Known rows, with every way that one mark hangs from another:
k841(k170 k680(k36(k368))): -4.95; -0.05; -2.27; -3.55; -0.21; -2.11; +0.45; +3.56; +2.54; +1.47; +1.36; +4.15; +2.52; +1.33; +0.97; +0.40; +0.43; +2.27; -0.12; +3.20
k680(k36(k368) k841(k130 k170)): -4.06; -3.16; +0.76; +0.44; +3.43; -3.82; +1.98; +6.85; -2.03; -0.03; -1.23; -2.38; -0.04; +0.51; +0.21; -2.12; -5.53; -1.33; -0.10; +0.32
k36(k680(k841(k130))): +0.82; -3.67; +1.42; +5.44; +2.61; +3.79; +3.27; -0.48; -0.35; -1.25; +1.46; -5.10; -0.91; -1.23; +1.71; +0.88; -1.89; +0.97; -0.80; -1.14
k680(k36): -1.63; -0.16; -1.03; -0.86; +0.00; -3.04; -1.19; -0.13; +1.49; -2.95; +0.22; +1.13; +0.23; +0.78; -0.15; -3.29; -2.44; +2.78; -2.64; -0.11
k841(k130(k36(k170 k368)) k680): +1.40; +4.47; -2.51; -1.09; +2.06; +2.86; -2.29; +3.42; -1.21; +2.21; +1.45; +3.10; -1.06; -2.70; -4.27; +2.65; +4.53; +3.23; -0.58; -1.29
k170(k841(k680(k36(k368)))): -3.23; -1.63; -2.29; -1.18; -1.08; -3.41; -3.21; -1.87; +5.13; +1.09; +1.58; +5.20; -0.58; -0.25; -2.03; +3.19; +0.80; +1.68; -1.67; -0.75
k841(k170 k680): -3.93; -0.28; +1.08; -0.46; -1.58; +1.85; +1.87; +0.58; +0.71; -0.39; +0.78; +1.81; +2.05; -0.17; +3.26; -1.22; +1.80; +1.31; +1.79; +1.82
k170(k841(k680)): -2.07; -1.27; +0.46; +1.98; -1.95; +0.30; -1.80; -5.04; +3.24; -0.58; +1.24; +1.70; -1.09; -1.26; +0.44; +1.65; +2.16; +0.38; -0.13; -1.72
k368(k36 k841(k130 k680)): +1.43; +4.22; +1.08; +2.13; -2.55; +1.26; -1.84; -1.36; -3.28; -1.29; +2.09; -1.23; +0.99; -0.52; +2.64; -3.17; -4.31; +3.29; +0.45; +3.45
k368(k36(k170 k680) k841(k130)): +5.90; +3.67; -0.68; -0.07; -0.75; +1.75; -1.67; -5.20; -3.07; +0.23; +0.05; -5.22; +0.45; -0.41; +0.04; -2.11; -3.19; +0.24; +0.25; +4.01
k130(k36(k368) k841(k170 k680)): +0.36; +1.19; -0.05; -0.59; -2.29; +1.67; +2.78; +5.72; -1.06; +3.14; -1.50; +7.56; +0.38; +2.07; +0.59; +2.32; +5.53; +1.12; -0.07; -0.49
k841(k170): -2.01; -1.82; +1.09; -1.44; -1.25; -0.68; +3.44; +0.87; -0.05; -2.29; -1.12; -0.56; -0.16; -0.33; +1.51; -3.16; -0.29; -1.06; +1.69; +0.13
k36(k368(k841(k130 k170))): +0.65; -1.37; +1.84; +0.25; -0.54; +0.19; +1.26; +3.84; -2.92; -2.45; +0.27; -3.65; -1.53; -1.04; +2.41; -1.49; -3.05; -3.09; +4.78; +1.12
k680(k841): -0.25; -3.57; +2.20; +2.43; +2.07; -0.69; +3.18; -0.25; +0.32; -2.10; -1.10; -2.44; +0.16; +0.07; +1.27; -0.92; -1.02; -2.01; -0.55; -4.00
k368(k841): +2.17; -0.14; +2.24; +1.27; -1.32; -0.61; -0.52; -2.10; -0.74; -4.06; +0.53; -2.51; -0.65; +0.72; +2.78; -1.91; -1.69; -1.72; +1.35; -1.21
k841(k680): -1.79; +0.61; +0.30; +0.70; -0.53; +2.35; +0.65; -1.59; +2.29; -1.79; +2.59; +2.18; +0.35; -1.14; +2.28; +0.49; +2.36; +3.08; +0.05; -1.04
k680(k36(k368) k841(k130)): -1.50; -2.97; -0.04; +1.97; +4.41; -2.88; +0.82; +4.45; -0.15; -1.38; +0.15; -2.38; -1.44; -0.38; -1.29; -0.90; -4.57; +0.15; -1.65; -2.11
k170(k841): -0.35; -3.41; +1.20; +1.03; -2.06; -1.88; -0.26; -4.36; +2.89; -2.37; -1.12; -0.27; -3.21; -1.38; -1.65; -0.10; -0.24; -1.95; -0.16; -3.26
k130(k36): +2.39; +0.30; -0.30; +0.02; -1.57; -0.58; +1.07; +1.24; +0.30; -1.99; -1.33; +2.71; -0.32; +0.08; -2.31; -1.57; +1.67; +3.65; -2.77; -2.03
k841(k130(k36) k170 k680): -2.71; +2.49; +0.71; +1.87; -2.10; +2.13; -0.11; +4.78; -3.18; +0.36; +0.18; +2.09; +1.47; -0.33; +0.48; -2.37; -0.03; +4.85; +0.42; +2.44
k680(k36(k170 k368) k841(k130)): -0.96; +0.18; -0.36; +0.01; +6.12; -2.46; -1.29; +2.81; -1.58; -0.32; -1.03; -3.32; -0.85; -0.69; -3.10; -0.46; -3.23; -2.38; -1.00; -2.62
k680(k36 k841): -2.12; -2.48; +1.18; +1.77; +1.97; -4.03; +0.30; +0.53; +0.41; -2.30; -0.82; -0.94; +1.41; +2.10; +0.66; -2.43; -3.99; +0.46; -3.08; -1.43
k368(k841(k130(k36) k170)): +1.44; +2.24; +2.71; +2.75; -3.46; +0.16; -1.56; +4.27; -6.04; -1.84; -1.52; -2.43; +0.49; +1.08; +1.06; -4.67; -4.09; -0.38; +1.74; +1.89

Rows:
-0.46; -0.05; -1.93; -2.29; +0.74; +0.50; -2.47; -4.56; +3.89; +2.75; +0.54; +2.39; -1.94; -2.55; -3.17; +4.96; +5.10; -3.08; +1.45; -3.36 -> k36(k170(k841(k680)) k368)
+0.56; -2.35; +1.01; -2.46; -1.28; -1.19; +2.77; +1.84; -0.85; -1.27; -0.53; -1.87; -0.01; +0.76; +2.33; -0.10; -0.87; -4.33; +3.83; +0.58 -> k36(k368(k841(k170)))
+3.03; +4.50; -1.30; -0.95; +0.24; +2.89; -0.65; +1.95; -0.47; +3.32; -1.14; +6.81; -0.94; +0.42; -2.56; +3.92; +7.80; +0.13; -1.39; -3.54 -> k130(k36(k170 k368) k841(k680))
+4.84; -1.39; -4.22; -2.80; -1.43; -0.76; -1.21; -3.92; +3.49; +3.68; -2.21; +2.47; -1.76; -0.44; -6.22; +6.33; +5.77; -1.18; -2.11; -1.54 -> k130(k36(k170(k841) k368 k680))
+2.92; -3.31; -1.22; -0.97; +4.78; +1.53; +3.90; -2.23; +3.09; +2.04; -0.15; -2.59; -0.29; -0.58; -1.24; +5.17; +4.13; -3.60; -0.44; -2.76 -> k36(k170 k368 k680(k841))
+4.61; -2.99; -1.12; -0.60; -0.88; +2.08; +2.09; -2.40; +3.16; -0.73; +2.45; -1.16; -0.65; +0.49; +1.56; +4.01; +1.70; -0.68; +1.26; +0.21 -> k36(k368(k841) k680)
+3.07; +5.76; -0.11; -1.89; -1.98; -0.52; -2.39; -4.79; -2.21; +1.07; +0.14; -0.31; +2.34; +1.05; +0.52; -1.96; +0.21; -0.33; +0.52; +2.79 -> k368(k36(k170) k841(k680))
-4.46; +1.93; +1.89; +1.28; -2.08; +0.02; -0.66; +1.92; -1.67; +0.10; -0.52; +4.21; +1.96; +3.64; +4.29; -2.61; -0.31; +1.81; -0.64; +2.06 -> k130(k841(k170 k680(k36)))
+0.47; -0.15; -1.07; +1.48; -1.49; +0.47; -2.46; +1.53; +0.83; +1.73; +1.09; +4.32; -2.47; -2.38; -4.14; +3.65; +2.04; +2.82; -1.24; -2.25 -> k170(k841(k130(k36(k368)) k680))
-3.46; -2.87; +3.44; +3.56; +1.90; +0.07; +3.48; +3.33; -3.97; -2.26; -1.79; -4.91; -0.54; -0.76; +2.58; -3.65; -4.57; -2.42; +2.10; -0.86 -> k680(k841(k130 k170))
-1.30; +5.28; +0.35; +0.91; +0.78; +0.59; -4.21; -1.67; -0.85; -0.14; -0.52; +4.21; +0.35; +1.68; +1.29; -1.22; +2.37; +0.76; -1.70; -0.71 -> k130(k841(k680(k36(k170))))
+4.49; +3.94; +0.85; +0.37; -0.22; +0.55; -0.52; +0.19; -2.84; +0.14; -3.67; +3.10; -2.14; +0.93; -2.13; -1.24; +3.86; -1.54; -2.01; -4.66 -> k130(k36(k170) k841)
-0.98; -5.50; +1.71; +1.67; +0.60; +1.48; +5.29; -0.56; +1.19; +0.46; -0.73; -3.11; +2.54; +2.01; +3.32; +0.06; -0.31; -1.46; +0.64; +1.21 -> k36(k680(k841(k170)))
+0.12; -2.34; +1.08; +1.15; +1.70; -1.04; +3.55; +7.74; -3.38; +0.93; -2.48; -0.83; +0.10; +0.11; -2.11; -0.68; -1.40; -1.36; +0.24; -1.80 -> k680(k841(k130(k36(k368)) k170))
-1.40; +0.76; +0.62; +0.19; +3.90; -4.18; -1.69; -0.73; -0.65; -0.78; -2.32; -2.38; +1.55; +2.02; -1.26; -2.33; -2.17; -2.34; -2.69; -2.03 -> k680(k36(k170) k841)
-1.60; +1.52; +0.24; +1.13; +0.95; -3.52; -6.26; -2.64; -0.95; -1.55; -1.71; -2.69; -3.08; -1.53; -3.51; -2.81; -4.49; -1.58; -1.40; -1.02 -> k680(k36(k170(k841(k130))))
+7.12; +1.67; -2.48; -2.15; -0.93; +1.15; -1.59; -1.48; +0.90; +2.12; +0.31; +0.43; +0.95; +1.47; -2.37; +4.26; +4.56; -1.16; -1.01; +0.25 -> k130(k36(k170 k368(k841) k680))
-0.71; +1.41; +0.34; +0.14; -0.32; +0.32; -3.89; -6.56; +2.07; +0.92; -0.31; +1.14; -1.09; -1.46; -1.26; +1.91; +3.06; -2.43; +0.33; -2.37 -> k36(k170(k841(k680)))
-6.46; +2.19; +0.43; +0.87; -0.75; +0.14; -2.25; +3.76; -1.70; -1.14; +1.63; +0.73; +2.05; +0.60; +3.06; -4.15; -3.86; +4.57; -0.04; +4.16 -> k841(k130 k170 k680(k36))
+4.17; +0.00; -2.43; -3.12; -2.34; -1.44; -0.19; -9.18; +2.88; +2.59; -2.92; -1.13; -0.98; -0.88; -4.17; +0.77; +0.37; -1.18; -1.71; +1.56 -> k368(k36(k170(k841) k680))
-3.89; -0.25; -0.44; +1.03; -2.58; -2.89; -4.53; -3.84; +3.16; -0.05; +0.96; +3.17; +0.20; +0.74; +0.02; -0.02; -1.33; +2.23; -2.66; +0.30 -> k170(k841(k680(k36)))
-4.61; -2.78; +2.02; +0.95; +0.82; -4.90; +1.30; +2.53; -0.87; -1.05; -2.36; -1.95; +2.67; +3.47; +2.36; -4.20; -4.85; -2.02; -1.50; +1.01 -> k680(k36 k841(k170))
-2.80; +2.10; +3.43; +3.17; -1.85; +3.74; -1.38; +1.91; -4.13; -1.58; +2.46; -2.76; +1.41; +0.27; +5.30; -2.59; -2.74; -0.12; +3.85; +3.15 -> k368(k841(k130 k170 k680))
-5.55; +0.41; -1.18; -1.13; +0.67; -0.45; -0.70; +5.53; -0.17; +0.61; +2.31; +2.13; +1.35; -0.54; +1.21; -0.88; -2.38; +3.31; +0.82; +3.35 -> k841(k130 k170 k680(k36(k368)))
+1.35; +0.59; +0.17; +0.01; -0.47; +1.47; -0.40; -0.40; +1.20; -0.69; +3.41; +1.44; +0.28; +0.14; +2.53; +3.19; +2.79; -0.23; +2.35; -0.14 -> k36(k368(k841(k680)))
+2.08; +2.91; -0.75; -2.20; +1.17; +1.44; -2.45; -2.37; +0.54; +0.85; +1.89; -0.23; +0.34; -0.24; +1.28; +3.24; +4.10; -3.19; +2.95; -0.31 -> k36(k170 k368(k841(k680)))
-0.17; +2.40; +1.23; -1.40; -4.52; -1.21; +0.65; -1.28; -2.68; +1.10; -0.24; +0.48; +3.76; +2.16; +3.95; -3.46; -2.73; +0.79; +1.76; +5.99 -> k368(k36 k841(k170 k680))
+5.09; +0.22; -0.73; -1.15; -2.08; -1.29; +0.11; +2.08; -0.28; -0.69; -0.29; +1.86; -0.83; +1.56; -1.60; +1.48; +1.72; -0.57; -0.50; -1.56 -> k130(k36(k368(k841)))
+0.26; +1.24; -3.10; -4.70; +2.45; -3.56; -1.32; +0.24; +2.26; -0.20; -0.82; +1.07; -0.71; -0.17; -3.41; -0.06; +0.97; -0.72; -0.95; -1.37 -> k680(k36(k170 k368))
-2.74; +0.69; +2.57; +1.83; -1.42; +3.37; +2.52; +1.26; -1.13; -0.04; -0.25; +3.50; -0.01; +1.26; +4.52; -1.44; +2.75; +0.32; +1.70; -0.19 -> k130(k841(k170 k680))
-2.77; -0.49; +1.43; +4.26; -1.32; +2.36; -2.68; -2.81; +0.90; -1.33; +1.97; +0.19; -3.07; -3.44; +0.17; +0.49; -0.98; +1.61; +0.77; -1.79 -> k170(k841(k130 k680))
+4.12; +3.14; -2.03; +0.56; +0.59; +4.03; -1.10; -0.69; -1.74; +0.32; +0.21; -0.77; -0.21; -1.52; -2.89; +0.25; +2.04; +3.40; -2.27; +0.29 -> k841(k130(k36(k170 k680)))
-1.51; +0.03; +0.89; -1.53; -1.97; +1.17; +1.11; +1.31; +0.14; +0.47; +1.63; +0.58; +2.23; +1.43; +3.78; +1.60; +1.77; -1.94; +4.01; +2.25 -> k36(k368(k841(k170 k680)))
+1.87; -1.70; -2.21; -1.38; -1.53; +2.46; +3.76; +5.53; +0.20; +1.74; +0.32; +1.09; -0.05; -0.76; -2.28; +1.32; +1.07; +3.35; -0.41; +2.20 -> k841(k130(k36(k368 k680)) k170)
+2.60; -2.47; -2.40; -0.07; +1.22; +2.56; -1.27; -4.38; +2.86; +1.49; -0.07; -2.79; -4.41; -4.05; -3.84; +5.14; +1.79; -2.85; +1.29; -2.25 -> k36(k170(k841(k130)) k368 k680)
+0.08; -6.46; -0.33; -0.55; +1.68; +1.00; +6.98; +1.14; +2.25; +2.35; -0.46; -2.25; +1.54; +1.21; +1.48; +3.44; +1.50; -2.34; +0.91; +0.22 -> k36(k368 k680(k841(k170)))
+3.52; -1.12; -3.76; -3.89; +2.50; +2.12; +2.31; -3.12; +4.49; +1.56; +0.58; -0.58; -1.17; -1.88; -2.37; +4.55; +5.43; -1.33; +0.32; -1.40 -> k36(k170 k368 k680)
-2.22; +4.00; -2.47; -1.61; +3.86; +0.33; -3.88; +2.02; +0.35; +0.57; +2.78; +1.05; +0.01; -1.94; -1.95; +1.13; +0.74; +2.19; -0.14; +0.56 -> k841(k130 k680(k36(k170 k368)))
+3.27; -3.44; -0.41; +0.43; -0.09; -0.53; +5.47; -3.77; +1.31; +0.93; -0.93; -1.83; +1.88; +1.18; -0.11; -0.18; -1.87; +2.10; -3.06; +1.41 -> k368(k36(k680(k841)))
+0.14; +3.77; -0.38; -0.42; -1.12; -0.33; -3.85; -5.15; -1.39; +1.58; -1.31; -0.75; -1.80; -3.18; -3.73; -1.53; -1.45; +0.39; -0.34; +0.85 -> k368(k36(k170(k841(k130 k680))))
-1.90; -4.35; +2.40; +4.09; +1.17; +3.17; +4.54; +1.14; -1.69; -0.45; +0.07; -5.30; +0.77; -0.08; +3.32; -0.82; -3.29; -0.29; +0.95; +1.51 -> k36(k680(k841(k130 k170)))
+1.74; +3.20; -0.33; -1.46; +2.51; -2.17; -4.77; +0.66; -2.63; -1.89; +0.48; -3.87; -1.63; -0.37; -1.17; -1.60; -3.46; -2.22; +0.91; -0.09 -> k680(k36(k170 k368(k841(k130))))
+3.42; -0.93; +0.15; -2.06; -4.96; -1.03; +2.72; -3.40; -1.09; +0.75; -1.14; -2.24; +3.30; +2.91; +3.08; -2.93; -3.12; +0.41; +0.75; +6.92 -> k368(k36(k680) k841(k170))
-0.90; -3.89; -0.45; -0.44; +3.67; -4.48; +1.92; +2.44; +1.94; -0.47; -0.59; +0.05; +0.38; +1.33; -1.02; +0.34; -1.85; -0.76; -2.48; -2.38 -> k680(k36(k368) k841)
